Each row was made from one walk, in order. Every step used is in the known rows, and no mark comes twice. Write each row's walk.
In the rows, zero is written as 128.
Known rows
p/z/g/s/b/t/f: [120 149 164 166 131  64 119  85 148 133 122  89  95 122 146 101 130 118
 141 167 112 153 129 143 151 146 107 122 130 134 174 148 100 179 107 131
 131 145 138 155 132 125 137 118 101  22 127 130 150 129 133]
t/f: [119 128 151 167 123  94 139  95  99 110  99  88 100  92 140  99 130 116
 144 132 118  83 141 156 144 134 152 138 141 140 162 139  99 133 108 138
 107 138 134 151 161 130 133 154 128  99 123  98 144 145 109]
j/g: [122 127 139 162 124  96 122 116 153 131  84 103 113  77 121 123 149 119
 141 121 108 106 171 150 140 131 134 131 148 126 167 146 108 126  87 114
  98 143 128 146 138 125 138 130 135  63 132  75 130 161 103]
m/h/s/g: [115 122 134 174 139 100 145  99  89 164  88  72 138  95 135 127 154 140
 146  97  94 121 176 158 151 128 124 152 171 169 153 152 104 125 111 121
 162 153 109 173 192 153 135 140 123 107 151 139 151 145 108]
t/f/p/z/g/s: [128 137 167 175 111  77 117  77  60 141 115  89 128 101 146 109 126 111
 145 151 108 107  86 149 150 136 154 149 135 135 166 127  93 157  89 138
 120 140 145 150 142 118 137 154 107  69 118 117 182 126 128]
l/p/z/g/j: [129 132 175 171 135  89 108  78 117 107 116  79  77 124 140 159 129 129
 155 131  89 156 127 154 132 147 142 151 120 136 165 120 106 164  92 117
 158 149 148 146 150 103 123  91  97  55 125 135 155 142 121]
f/t/b/s/g: [145 115 111 165 131  99 136  74 116  93 116  88 130 155 134 122 119 134
 147  81  94  98 141 168 168 129 178 153 150 137 156 150 119 116 136 145
  89 160 129 176 179 119 131 133 122 109 145  70 131 143 160]
z/p/u: [111 138 115 169 124  89 139 101 125 137 133  98  94 115 150 116 135 119
 141  85  92  49 128 151 138 144 125 154 157 134 163 171 108 155  64 100
  63 139 127 144 160 129 138 149 133  20 146 125 142 176 113]
u/s: [122 127 108 166 129  93 150  91  87 135  68 101  29  79 137 100 131 113
 153  96  90  71 119 123 137 134  95 146 134 122 157 165  90 127 131 112
  74 139 139 154 159 138 128 129 111  99 111  90 156 140 111]
r/p/u/s/g: [123 133 108 156 137  88 136 154 105 155  83  90 105  80 145  99 126 110
 143 103 104 112 129 166 172 135 103 118 148 129 162 157 103 129  81  88
 115 137 153 176 174 127 145 151 123 109  88 131 119 151 130]
r/p/f/t/b/s: [144 142 114 156 141  93 125 129 140 110 112  91 150 127 146 122 120 129
 155 114 111 159 115 188 166 130 137 121 159 120 161 132 123 123  74 119
 136 159 151 179 168 122 130 153 131 127 102 114 129 129 133]
h/s/b: [ 98 130 128 170 140  91 123 131 163 127  87  72 174  99 140 118 148 129
 137 116  83 114 200 166 160 140 152 139 159 148 158 169 100 110 124 107
 132 141 129 178 163 160 132 147 111 114 139  83 148 148 115]
r/p/f: [132 145 121 156 136  90 120 141 142 135  99  95 146  93 148 110 125 123
 152 125 114 151 122 176 150 131 117 106 157 124 164 134 118 134  58 111
 145 148 151 165 164 128 137 158 130 116  94 124 125 131 120]
u/p: [137 131 120 170 118  89 115  97  78 151  79 101 162  90 146  83 127 127
 144 107  90  48 145 124 145 132 130 142 129 146 155 149  88 142  93 103
  80 139 132 162 154 146 133 139 119  56 134  87 111 143  96]
r/p/z/g/s/b/t: [130 150 144 154 142  71 119 136 142 144 122  91 140 118 148 108 128 117
 146 149 106 176 147 172 158 137  92  94 137 133 173 146 104 173  81 109
 164 149 144 168 133 124 140 127 106  59  98 148 145 131 147]
s/b/t/f: [107 116 141 158 112  82 152 120 178 100  89  77 112 130 149  68 132 116
 131 133 113 110 195 126 173 133 132  98 153 134 168 158 103 129 124 125
 105 130 122 155 132 138 120 147 116  62 135  78 153 161 109]
p/f/t/b: [133 139 114 165 126  94 119  75 158 100  99  95 127 138 143 119 113 138
 148 105 112 114  91 160 148 132 147 143 157 117 157 129 129 114  89 146
  91 148 145 163 178 127 125 146 126 114 137  77 115 114 121]
f/t/b/s: [146 123 110 166 138 102 140  72 122  86 117  93 123 158 135 128 121 135
 150  82  88  94 143 170 159 132 176 158 148 135 158 146 116 119 129 141
  88 162 130 170 170 124 126 140 116 113 144  71 134 138 152]
p/u/s: [111 135 103 167 131  91 149 114 128 142  60  95  35  81 144  92 130 113
 139  95  94  63 117 130 163 145 114 157 144 128 162 162  99 122  97  91
  62 132 147 157 175 139 137 160 112  89 116 105 119 153 100]
h/m: [115 145 115 173 135  93 141  94 169 115  81  94 181  97 116 147 143 116
 142 111 104  72 155 150 136 134 158 149 153 149 159 139 104 140 100 126
 111 133 103 169 155 151 155 135 125  83 118 141 141 131 104]
h/s/g/z: [102 113 131 174 143  98 113 131 154 153  99  75 185 101 137 116 132 134
 142  97  85 113 186 162 155 135 137 143 156 157 156 185 106 131 132 120
 161 145 141 176 181 145 153 130 117 105 138  95 112 134 118]
f/p: [139 122 123 173 107  92 119  85  80 152  92 101 156  97 144 107 132 120
 145  97  79  77 115 131 147 128 160 144 148 134 160 138 103 143  67 121
 110 143 136 138 148 132 138 175 101  88 124  82 177 138 140]
r/p/u/s/h/m: [123 151 105 157 145  86 139 148 114 151  85  92 128  79 141 118 130 107
 145 105 104 117 133 182 168 135 102 120 152 134 164 152 104 126  86  83
 109 137 141 186 169 145 151 145 119 109  81 152 134 135 111]
m/h/s/b/t: [109 127 136 171 141  97 158 106 131 147  85  73 131 120 140 119 157 140
 144 107  89 128 198 149 156 131 115 143 171 163 158 151 100 126 112 114
 160 151 105 170 166 165 120 145 113  96 155 133 165 145  93]
u/p/r: [140 137 110 174 124  85 108  94 103 118  83 111 151  85 142 112 127 130
 141 112  87  50 143 119 145 137 114 142 141 141 158 154  95 158  66 102
  91 120 124 166 160 128 127 145 107  67 136 113 102 130  86]
l/p: [130 118 154 173 130 108 127  98 119 107  99  78  81 107 132 152 126 129
 155  94  86 114 141 159 135 140 159 150 134 145 160 132 115 141 103 115
 131 145 142 139 160 111 116 114 105  99 127  96 143 160  99]
h/s: [110 137 126 173 148  97 125 120 148 134  88  82 158  93 135 125 142 136
 146 111  78 101 187 175 146 142 148 153 149 148 158 168 101 120 110 115
 147 143 132 163 170 160 142 150 116 134 138  91 141 139 103]
h/s/b/t: [100 129 127 167 138  89 136 135 190 121  84  71 165 121 142 101 142 133
 137 123  81 119 220 158 169 140 139 127 156 144 161 177 102 115 126 111
 145 134 126 169 148 163 130 147 112 111 144  81 152 149  98]
z/g/s/h/m: [129 153 129 179 141  79 112  74 149 171 130  85 139  68 133 129 132 111
 136 139  96 157 133 171 140 143 150 149 138 164 176 162 111 171 143 117
  92 158 121 154 161 147 178 114 107  47 118 144 162 104  97]
j/g/s/h: [128 134 142 171 124  90 108 128 124 159 110  96 101  53 129 116 140 115
 142 128 111 153 166 176 147 132 135 130 158 142 176 155 115 128 117 106
  86 153 116 154 144 132 154 122 117  49 121  92 139 142  92]
t/b: [122 116 106 180 129  94 132  77 124 111 106  96 108 142 139 117 108 129
 150 113 110  95 145 158 141 139 123 159 127 128 164 150 111 142  84 128
 110 167 111 158 155 140 139 137 114  79 131  79 111 137 124]
b/s/g/z: [132  98 125 166 130  96 144 122 157 120 111  81 101 111 143  85 134 122
 152  99 105 134 167 130 183 134 164 140 165 147 166 180 118 143 140 116
 124 173 133 170 173 119 146 145 125  56 128  95 123 172 132]
l/p/z: [129 128 170 168 133  95 120  94 113 102 104  82  73 125 135 153 128 132
 160 109  95 127 127 159 134 143 132 141 131 136 161 125 113 151  86 120
 150 144 147 149 152 105 108 103  97  77 127 108 140 158 118]
p/u: [115 135 114 168 132  95 136 117 160 134  78  93  87  89 144  92 133 120
 134 102  99  74 146 146 164 145 146 146 151 142 166 155 111 132  73  97
  83 137 140 150 178 139 144 175 115  85 128 103 101 159 109]
s/b/t: [112 116 126 158 115  83 148 122 193 106  86  82 113 130 147  69 134 121
 132 119 102 112 205 122 170 132 127  94 155 136 168 166 107 133 118 118
 107 133 118 152 134 142 123 146 110  59 138  73 146 162 117]
r/p/f/t/b/s/h: [146 146 113 153 141  88 121 128 129 116 119  90 156 121 148 119 119 127
 155 114 114 171 118 201 169 128 129 111 164 124 164 138 127 115  85 116
 127 161 147 187 172 130 136 146 129 125 100 116 134 123 130]
m/h/s/g/z/p/l: [106 119 146 173 141  96 144 107 110 164 114  73 135 118 140 142 146 138
 148  90  93 124 162 162 141 128  97 153 171 159 156 150  98 150 103 120
 161 158 110 178 178 150 135 121 122  59 156 158 153 136 118]

Which walk is each row?
[134 151 145 154 145  77 107 121 108 138 121  98 143 106 150 121 133 120
 150 147 103 167 143 173 145 137 102 105 131 128 168 133  95 168  65 109
 171 153 146 169 148 124 149 128 112  67  94 162 145 125 161]
r/p/z/g/j
[126 149 154 163 136  70 104  71 128 125 118  99 101 112 150 113 138 125
 146 156 101 147 139 138 133 145 114 131 125 129 168 135  92 174  83 126
 144 152 137 156 149 127 148 119 103  27 126 148 148 121 156]
p/z/g/j
[137 146 141 168 122  71  94  77  74 150  97 103 161 105 153  93 129 128
 145 144  94  90 130 119 142 140 111 144 114 136 160 137  78 165  83 105
 107 144 137 171 145 139 139 114 112  13 131 128 123 124 119]
u/p/z/g/j
[110 120 105 169 121  86 136 117 105 145  65  87  41  76 151  80 127 113
 136 104 100  83 128 123 175 143 123 153 148 127 160 162  96 117 107  93
  75 131 142 165 187 130 150 150 116  76 113 118 119 152 120]
p/u/s/g/j
[129  99 105 182 122  89 136  88 118  98 118  80  90 146 149 101 112 129
 154 127 115 139 163 148 178 140 157 170 140 125 166 158 114 131 106 122
 124 184 102 176 167 128 149 138 124  58 129  94 124 155 138]
t/b/s/g/j
[131 122 140 165 110  87 155 100 141 112  91  90 102 136 146  71 118 124
 145 135 100  87 164 132 163 133 132 117 136 126 168 153 102 144  89 142
 137 128 128 124 125 134 129 163 118  91 134  88 170 142  90]
b/t/f/p
[125 125 141 162 121  89 163 106 168  99  90  89  76 133 143  68 119 125
 144 138 108  92 186 138 159 136 122 112 135 132 169 160 104 142 105 142
 135 129 124 128 133 138 130 153 125  92 135  92 147 145  83]
b/t/f
[128 134 105 162 130  85 143  90  64 145  81  99  39  67 142  94 129 111
 154  94  97 101 128 150 143 130  80 125 144 129 161 176  98 110 152 106
  62 144 131 168 171 155 138 114 106  99 106  91 168 128 100]
u/s/h
[130 122 147 161 109  82 156 107 154 105  92  87  90 139 147  77 113 123
 143 143 103  99 159 141 164 133 119 115 134 117 170 141  97 149  81 143
 134 127 125 128 120 136 130 158 116  82 131  95 175 135 101]
b/t/f/p/l
[121 128 146 172 109  90 132  94  78 132  91  88 127  95 146  98 127 110
 139 126 107  69 102 147 164 135 170 153 147 134 162 129  97 131  75 124
  99 132 145 150 157 126 135 180 119  96 120 100 164 144 113]
t/f/p/u
[118 115 141 173 127 101 136 110 111 125  77  71  38  97 135 138 122 120
 148  87  90 100 112 147 161 145 143 164 136 136 159 143 113 126 109  96
 103 133 156 153 177 107 119 114 108  98 118 105 130 169  91]
l/p/u/s/g
[127 119 108 173 103  85 126  97  69 170  70  95 115  87 147  95 127 111
 140  92  82  64  86 120 172 133 143 156 150 124 158 150  99 128  75 101
  82 131 148 154 165 127 141 174 103  85 115  91 164 146 132]
f/p/u/s/g
[102 133 119 166 117  80 158 106 120 127 121  91  55 128 154  99 131 110
 140 100  98  47 123 137 152 143 101 148 152 119 162 178  97 144  91  99
  52 128 130 152 144 128 124 134 134  17 140 122 166 175  95]
z/p/u/s/b/t/f
[142 127 111 177 113  89 112  83 106 120  95 111 146  92 140 137 133 123
 144 101  76  78 111 126 147 133 143 143 159 129 162 142 109 158  41 120
 121 123 129 141 154 114 132 180  88  98 126 106 169 126 128]
f/p/r
[138 102 122 169 118  89 137 117 120 108 108  75  81  97 153  79 140 125
 150 124 105 149 182 132 192 136 187 146 165 138 165 163 111 124 130 113
 128 170 116 170 180 121 153 152 128  63 124 111 151 173 145]
b/s/g/j
[109 118 129 176 131  91 106 127 116 140  95  69 166  84 147 112 138 137
 141 123  85 130 201 165 164 138 161 148 155 148 155 168  99 112 123 118
 164 142 124 175 187 147 160 137 121 113 134 114 141 137 131]
h/s/g/j
[132 145 141 168 120  65 107  91 105 157  98  96 160 119 152  79 124 124
 139 146  96  98 135 118 155 140 102 130 119 140 164 151  86 170 100 105
  96 139 135 170 130 139 131 114 106   4 135 113 124 131 105]
u/p/z/g/s/b/t
[137 146 108 165 131  89 126  76 167  92 104  90 147 138 139 130 119 133
 151 110 118 135  99 175 162 132 158 146 169 122 160 134 134 102 106 140
  88 154 131 184 180 138 133 138 129 108 130  96 133 112 107]
p/f/t/b/s/h/m
[123  99 128 171 105  88 106 109  88 137 101  80 119  79 154  80 127 125
 137 120 107 129 178 130 162 129 159 123 155 142 159 151 104 130 115 127
 132 144 116 161 188 119 166 132 122  62 123 119 132 144 165]
s/g/j
[109 120 112 163 120  85 150 104 101 129  65  92  49  87 142  92 137 107
 144 100  95  85 130 116 152 132 100 132 144 121 157 165  89 118 147 104
  62 135 136 169 153 139 119 125 107  79 113  82 164 150 123]
u/s/b
[113  97 126 171 118  94 112  97 134 143 138  89 159 141 145 110 109 126
 143  73 111 100 122 140 147 125 120 130 161 140 157 176 122 155 120 138
 107 151 140 172 177 106 147 105 128  26 143 100  97 135 147]
s/g/z/p/f/t/b
[146 133 107 165 140  98 138  69 125  86 119  90 152 155 130 142 122 131
 149  84  94 104 145 184 161 129 176 155 155 141 158 147 119 110 139 140
  82 161 117 186 174 137 136 127 116 109 139  89 144 126 141]
f/t/b/s/h/m
[108 118 138 177 142 102 144 100  95 170 112  77 149 115 139 134 151 139
 148  82  90 114 167 153 140 128 110 157 174 169 153 162 102 144 112 118
 162 158 113 175 183 148 135 126 123  70 157 153 147 141 105]
m/h/s/g/z/p
[111 126 145 173 131  95 156 100 101 148  87  70 147 122 143 120 155 135
 144 113  91 120 176 148 161 129 127 148 171 159 157 141  94 124 104 118
 162 147 109 171 159 160 117 153 113  98 152 135 185 142  95]
m/h/s/b/t/f/p
[131 127 148 162 111  80 152  98 137 109  93  93  97 146 147  72 118 125
 147 143 104  93 157 131 162 135 119 113 134 122 168 149 101 148  81 144
 145 127 130 131 121 132 125 158 114  81 133  94 168 140 100]
b/t/f/p/z
[123 149 153 165 133  66 116  88 160 138 120  92  98 122 145 101 131 121
 141 157 105 153 135 139 148 146 103 120 131 135 174 152 103 181 103 126
 132 149 136 153 133 128 139 117  97  20 129 128 146 130 137]
p/z/g/s/b/t
[149 127 110 163 138  98 136  72 112  90 124  91 125 152 136 126 120 133
 150  80  92 109 147 182 162 130 169 148 152 139 160 151 120 111 139 138
  81 165 125 177 176 133 131 131 113 112 142  72 140 133 148]
f/t/b/s/h
[126 141 115 157 143  93 130 155 135 144  94  93 131  88 146 105 130 117
 141 108 102 117 150 179 165 137 124 116 151 138 166 146 109 139  58  90
 128 143 149 166 168 132 146 167 120 107  96 132 112 151 128]
r/p/u
[139 105 119 164 123  89 147 115 137 114 103  77  88  97 141  82 140 123
 149 113 108 129 168 138 189 136 177 140 166 141 164 173 120 125 132 117
 114 167 125 168 178 123 143 155 134  79 129  88 143 186 134]
b/s/g
[112  98 126 171 121  93 115 109 139 141 133  94 142 110 143 112 121 122
 140  76 104  91 145 127 143 128 107 121 165 149 160 188 117 174 109 127
 122 138 133 163 175 102 151 115 118  24 138 120 102 144 140]
s/g/z/p/r
[130 146 123 185 131  87 118 114 108 161 121  85 127  61 139 115 125 114
 144 118 105 143 148 184 148 135 148 136 164 170 173 159 115 142 141 113
  90 153  98 167 168 152 170 131  95  64 108 138 149 111 100]
g/s/h/m
[124 141 139 174 126  89 111 127 136 157 104  94 128  54 122 133 142 113
 140 132 113 146 163 177 147 132 141 136 161 144 175 150 114 127 118 106
  87 148 108 163 140 136 160 116 120  47 118 110 143 136  86]
j/g/s/h/m
[113 117 135 163 108  79 145 114 171  92  91  84 124 129 149  84 132 115
 131 134 106 108 180 120 178 133 132 102 160 129 168 156 105 137 101 125
 113 119 121 154 130 128 117 156 105  67 134  86 166 152 107]
s/b/t/f/p/r
[131 124  98 179 137  88 145  81 136  96 118  87 116 144 137 124 117 124
 156 123 117 134 159 175 171 140 145 165 146 132 169 161 120 124 111 117
 104 185  94 187 159 153 148 132 120  71 124 100 136 142 105]
t/b/s/h/m
[125 124 133 165 112  85 163 104 135 119  77  91  70 131 148  67 116 118
 144 130  98  77 146 125 170 137 119 128 134 120 167 157  96 136  93 130
 118 122 135 131 130 135 127 163 116  93 127  94 168 141  81]
b/t/f/p/u/s
[131 112 103 180 134  93 149  85 139  93 112  89  85 152 141 110 116 129
 157 120 110 120 153 155 166 143 150 173 136 124 167 158 115 136  98 120
 111 186 109 169 154 137 136 147 121  73 132  80 124 156 119]
t/b/s
[132 125 135 167 114  85 153  98 153  97  91  96  97 134 144  84 118 125
 144 136  99  88 162 129 162 135 123 118 141 125 169 155 104 151  76 141
 142 118 125 126 128 125 127 166 111  98 134 102 165 135  85]
b/t/f/p/r
[125  95 108 180 131  93 140  92 141 107 120  84 104 156 142 106 108 128
 154 110 116 128 153 145 173 139 139 167 141 131 166 170 119 143 113 123
 123 186 116 177 162 127 144 134 121  54 130  82 105 153 130]
t/b/s/g/z
